What can hang from each mark:
C: K
E: K
K: C E F H S
Y: K
F: K S
S: F K

Each row was made from one small tree. The marks that hang from a mark follow it in brackets, in alphabetical order. Every link used is in the known rows. Write each row's tree.
Known rows:
E{K{C S}}: [ 0.659 -1.805  0.381  2.011  1.429 -0.678 -0.342 -1.654  0.706  0.459
  0.024  1.269  0.240 -0.187 -1.503  0.283  0.957  0.024  0.748]
K{E F{S} H}: [-1.281 -0.995  0.299 -5.698  0.893 -1.750  0.405 -1.471  2.322 -1.123
  2.087  0.641  0.808 -1.802 -0.232  1.396 -0.062 -0.378 -0.659]
S{F}: [-1.239  0.211 -0.175 -1.174  0.173 -0.871 -0.273 -0.849 -0.029 -1.157
 -0.208  0.285 -1.193 -0.692 -0.109  1.138 -0.569 -0.829  0.392]
E{K{C H}}: [-0.003 -0.620 -0.955  0.956  1.316 -0.101  0.915 -1.514  0.515  0.378
 -0.275  2.539 -0.781 -1.730 -0.274 -0.643  0.366 -0.314  0.927]
Y{K{C E}}: [ 0.685 -0.987  0.564  0.117 -1.439  1.073 -0.382 -1.904 -0.051  0.011
  0.559  1.468  0.075  0.729 -1.649  1.723  1.025  0.142  2.035]
K{C E F H S}: [-0.541 -1.749 -0.081 -4.000 -0.167 -2.901 -0.582 -1.931  0.229 -2.231
  2.410  1.783  1.778 -0.922 -0.678  2.708  0.684 -0.429  0.518]
E{K{F}}: [-0.156 -1.101  0.336 -1.199  1.565 -0.645  0.315 -1.897  0.957  0.302
  0.715  0.368 -0.114 -0.705 -1.054  0.211 -0.007  0.045  0.183]
S{K}: [-0.061 -1.432  0.516  0.620  0.370 -0.003  0.287  1.014  0.364  1.264
 -0.721  0.907  0.871 -0.267 -0.957 -1.168  0.544  0.010  1.129]
E{K{C H S{F}}}: [-0.604 -1.408 -0.497  0.448  1.719 -2.120  0.444 -2.144  1.257 -0.443
 -0.120  2.640 -0.787 -1.721 -1.243  0.649  0.411 -0.855  0.630]
F{K{E} S}: [-0.323 -2.572  1.278 -1.142  1.084  0.437 -0.237 -1.278  3.502  1.410
  0.913 -0.320 -0.180 -0.776 -0.230  1.229  1.179  0.301 -0.308]
C{K{E H S}}: [-0.220 -1.682  1.087 -1.349  0.609 -1.726  1.469  0.089  0.623 -0.458
  1.518  2.252  2.103 -0.168 -1.285  1.645  0.492 -0.140 -0.301]
E{K{C F S}}: [ 0.442 -2.039  0.146 -0.148  1.170 -1.251 -0.384 -2.562  0.656 -0.122
  0.507  0.903  0.647 -0.442 -1.750  1.095  0.795 -0.144  0.739]
F{K S}: [-0.085 -2.079 -0.112  0.123  0.829  0.652  0.424 -1.179  3.516  2.122
 -0.571 -0.387 -0.698 -1.133 -0.147  0.511  0.981 -0.047 -0.771]
S{F K{C E}}: [-1.137 -1.571  0.712 -1.059  0.109 -0.328 -1.160 -0.690 -0.706 -0.831
  0.234  1.698  0.192 -0.863 -0.939  1.048  0.464 -0.535  2.932]
S{K{H}}: [-0.609 -1.197 -0.221 -0.172  0.625 -0.936  1.313  1.187  0.963  1.167
 -0.732  2.100  0.738 -1.479 -0.649 -1.511  0.363 -0.407  0.729]
S{F K}: [-1.335 -1.210  0.237 -0.542  0.538 -0.915 -0.046  0.109  0.330  0.148
 -0.968  1.037 -0.248 -0.989 -1.073 -0.029 -0.014 -0.816  1.479]
F{K{C}}: [ 0.292 -1.548 -1.029  1.563 -0.560  0.997 -0.119 -1.314  0.333  1.093
 -0.428  0.938 -0.660 -0.698  0.366  1.157  1.046  0.019  1.093]
S{K{C E H}}: [-0.478 -1.587  0.156 -0.718  0.201 -0.405  0.035  0.372 -0.116  0.191
  0.365  2.729  1.209 -1.241 -0.527 -0.379  0.850 -0.088  2.180]

Which tree is each row?
[-0.336 -1.146 -1.263 -1.499  1.563 -0.268  0.871 -2.721  1.885  0.311
 -0.197  1.830 -0.432 -2.456 -0.820  0.075  0.387 -0.591  0.413] : E{K{C F{S} H}}
[-0.543 -1.870  1.680 -1.313  0.495 -1.383  0.273 -0.621  0.096 -1.011
  1.352  1.142  1.592  0.525 -1.694  2.765  0.388 -0.297  0.264] : C{K{E S{F}}}
[-0.163 -1.288  0.013 -3.634 -0.204  0.416 -1.377 -2.412  0.387 -1.357
  1.502 -0.227  0.965 -0.680 -0.438  2.254  0.648 -0.047  1.137] : K{C E F{S}}
[-0.020 -1.606  1.112 -3.173 -0.464 -0.032  0.180 -2.416  2.316  0.219
  1.019  0.099  0.462  0.168 -2.304  2.066  0.652  0.002  0.390] : Y{K{E F{S}}}
[ 0.109 -0.760 -0.199 -0.653 -1.230  0.118  0.606 -1.778  0.527 -0.177
  0.517  2.716 -0.172 -0.449 -1.244  1.394  0.746 -0.186  1.673] : Y{K{C E H}}
[-0.004 -2.562  0.365 -0.327  0.407  1.163 -0.750 -1.898  2.452  1.117
  0.528  0.301 -0.289 -1.002 -0.044  1.661  1.519  0.206  0.785] : F{K{C E} S}
[-1.694 -0.911 -0.913 -1.233  0.361 -1.504  0.718 -1.381  1.521 -0.192
 -0.149  1.499 -1.824 -1.971  0.518  1.486 -0.143 -1.055  0.072] : S{F{K{H}}}
[-0.122 -1.356 -0.556 -3.042 -0.979 -0.111  0.700 -2.931  1.916 -0.245
  0.542  1.955  0.165 -1.195 -1.730  2.100  0.830 -0.471  1.147] : Y{K{C E F{S} H}}
[-2.052 -1.449  0.892 -2.680  1.061 -2.035  0.289  0.139  0.862 -0.700
  0.609  2.344  0.055 -1.694 -0.765  0.318 -0.069 -0.828  1.562] : S{F K{E H}}
[-0.539 -1.067  0.482 -3.581 -0.710 -1.282  1.073 -2.038  1.466 -0.448
  1.426  1.721  0.368 -0.560 -1.618  1.892  0.274 -0.228  0.476] : Y{K{E F H}}
[-1.216 -1.280  0.213 -2.233  0.254 -2.929 -0.846 -1.545  0.303 -2.458
  1.636  2.445  0.255 -1.050 -0.502  2.448  0.458 -0.888  0.948] : K{C E H S{F}}
[-0.292 -2.708  0.240 -0.419  0.141 -1.656 -0.099 -1.267  1.606  0.168
  1.458  2.088  0.429 -0.921 -0.068  1.972  1.425 -0.036  0.535] : F{K{C E H S}}
[-1.251 -0.479  0.243 -5.293  0.316 -2.095  0.251 -1.174  0.606 -1.734
  2.606  1.121  0.920 -1.261  0.204  1.517 -0.270 -0.266 -0.072] : K{E F H}
[-0.535 -1.790 -0.490 -0.626 -0.106 -0.215  0.066 -1.348  0.868  0.281
  1.109  2.116 -0.278 -1.357  0.867  1.515  0.965 -0.037  1.062] : F{K{C E H}}
[ 0.086 -1.727  0.894  0.111  0.007  0.591 -0.911  0.208 -0.660  0.383
  0.386  1.456  1.352 -0.144 -0.810 -0.048  1.037  0.256  2.554] : S{K{C E}}
[ 0.060 -2.010  0.163 -2.577 -1.114 -1.868  0.315 -2.684  1.224 -0.869
  1.299  2.262  1.062 -0.254 -2.301  2.810  1.007 -0.437  1.045] : Y{K{C E F H S}}
[-1.014 -1.690  2.346 -2.250  0.817 -2.872 -1.436 -0.868  0.854 -1.873
  2.241  0.080  0.649  0.536 -1.209  2.424  0.281 -0.265  0.086] : K{E S{F}}
[-0.240 -1.459  0.339  0.060  0.190 -1.108  0.966 -0.526  0.090 -0.373
 -0.261  1.132  0.940  0.143 -1.660  2.089  0.193 -0.671 -0.119] : C{K{S{F}}}
[-1.615 -1.232 -0.554 -1.651  0.060 -1.059 -0.203 -1.957  0.647 -1.005
  0.763  1.965 -1.417 -1.844  0.530  2.372  0.194 -0.856  1.199] : S{F{K{C E H}}}
[-0.893 -2.413  0.474 -1.989  1.283 -0.457  0.722 -1.145  3.996  1.288
  0.957  0.810 -0.344 -1.912  0.210  0.910  0.974 -0.111 -0.682] : F{K{E H} S}
